Every row comes from one small tree of marks. The marks that hang from a mark follow it in brackets, in alphabetical order. Every link used is in the known rows. Which tree was each row made from?
In the rows, 128 means zero.
Known rows:
peroz{pizig{kuvar{tozun{godus}}}}: [142  97 129 182 147 114 114  67 154  87 129 112 170 146  97]
pizig{kuvar{tozun}}: [ 93 143 123 133 126 183 122  90 184  54 146 144 138 180 108]
godus{peroz pizig{kuvar{tozun}}}: [146 103 116 140 117 109  86 102 116  97 127 166 158 150  99]
kuvar{godus{peroz pizig} tozun}: [167 115 128 134 140  95 121 144  83 131 142 131 125 138 128]
kuvar{godus tozun}: [122 155 131 124 147 160 156 143 144  98 156 107 105 161 138]
kuvar{godus{peroz}}: [122 159  94  93 121 136 155 156 117 172 105 124  95 107 145]
kuvar{godus{pizig} tozun{peroz}}: [157 119 136 121 154  91 117 147  69 139 151 140 131 169 128]
godus{peroz pizig}: [156 145  64  88 111  73 120 195  96 144  95 129 150  97 120]
peroz{godus tozun}: [ 94 172 131  99 153 174 184 206 194 123 146  76  95  76 137]
gibi{kuvar{tozun}}: [123 151 147 138 147 173 133 117 150  35 146 157 118 177 126]
peroz{godus{pizig{kuvar}} tozun}: [109 131 140 148 115 149 148 145 185 110 117  82 132 101 124]
tozun{godus{pizig} peroz}: [171 142 128 119 122  67 106 185  46 191  99 126 152 108 139]
pizig{kuvar{godus{peroz{tozun}}}}: [ 88 133 122 142  93 179 138  83 152 145 114 147  97 131 111]
tozun{godus peroz}: [136 163 135  99 139 117 123 180  73 191 118 143 123 104 140]
pizig{godus kuvar}: [ 63 131 123 107  61 183 143  78 199 135 120  98 116 136 183]
peroz{godus pizig{kuvar} tozun}: [100 104 121 154 157 138 160 101 217 110 126  78 140  91 102]
godus{peroz pizig{kuvar}}: [136 117  81 122  89 101  98 116 119 131  81 152 155 126 107]

Which tree is each row?
[160 122 137 162  83 100  95 117  82 167  75 132 148  99 123] -> tozun{godus{peroz pizig{kuvar}}}
[128  92 124  89 175  92 119 127 123 137 192 130 146 140 141] -> kuvar{tozun{peroz{pizig{godus}}}}
[127 118 100 137  82 115 107 126 128 121 114 147 151 114  88] -> godus{peroz{tozun} pizig{kuvar}}
[127 152 125 116 134 124 168 214 164 122 128  62 127  75 136] -> peroz{godus{pizig} tozun}
[137 141 113  76 166  89 135 197 102 175 112 122 129  99 144] -> tozun{peroz{godus{pizig}}}
[158 112 172 158 146 115 109  90  71 104 135 174 117 191 131] -> gibi{kuvar{godus{pizig} tozun{peroz}}}
[ 91 138 127  74  91 152 153 169 151 173 162 108  97  74 172] -> pizig{godus{peroz{tozun}}}
[153 136 197 167 148 158 109 105  93  95 142 179 104 137 126] -> gibi{kuvar{tozun{godus{peroz}}}}
[172 110 144 147 178  93 112 142  97 130 157 127 145 104 111] -> kuvar{tozun{godus{peroz{pizig}}}}
[157 134 126 139 132 110 137 153 118  99 138  93 136 159 138] -> kuvar{godus{pizig} tozun}
[148 142 123 155  94 125 146 112 114 102  73 113 118 152 152] -> gibi{kuvar{godus{pizig}}}
[119 123 126 105 147 112 117 133 120 164 102 141 132 121 134] -> tozun{peroz{godus{pizig{kuvar}}}}
[ 75 101 170 112 112 173 107  59 154 133 180 157 117 173 163] -> pizig{godus kuvar{tozun{peroz}}}
[138 105 135  99 231  98 129 148 128 129 175 133 136 125 114] -> kuvar{tozun{peroz{godus pizig}}}
[ 75 113 127  97  69 169 126  74 165 168 122 135 105 114 175] -> pizig{godus{peroz} kuvar}
[149 135 103 123 100  97 143 173  97 165 115 109 119  97 123] -> kuvar{godus{peroz{tozun} pizig}}
[105 116 148 149 127 175 117  58 138 115 139 166 103 166 116] -> pizig{kuvar{godus{peroz} tozun}}
[104 107  94 170 116 127 154  70 187 108 117  90 143 131  90] -> peroz{pizig{kuvar{godus}} tozun}
[144 136 203 157 162 153 104 107  79 102 153 189 109 166 130] -> gibi{kuvar{tozun{godus peroz}}}
[131 121 111 149 108 124 104 109 152  59 123 123 170 176 108] -> godus{pizig{kuvar{tozun}}}
[149 105 120 157 126  96 109  92 112 168  88 127 148  89 111] -> tozun{godus{peroz{pizig{kuvar}}}}
[114 156 110 107 117 148 161 165 125 164 132 122  90  99 125] -> kuvar{godus{peroz{tozun}}}
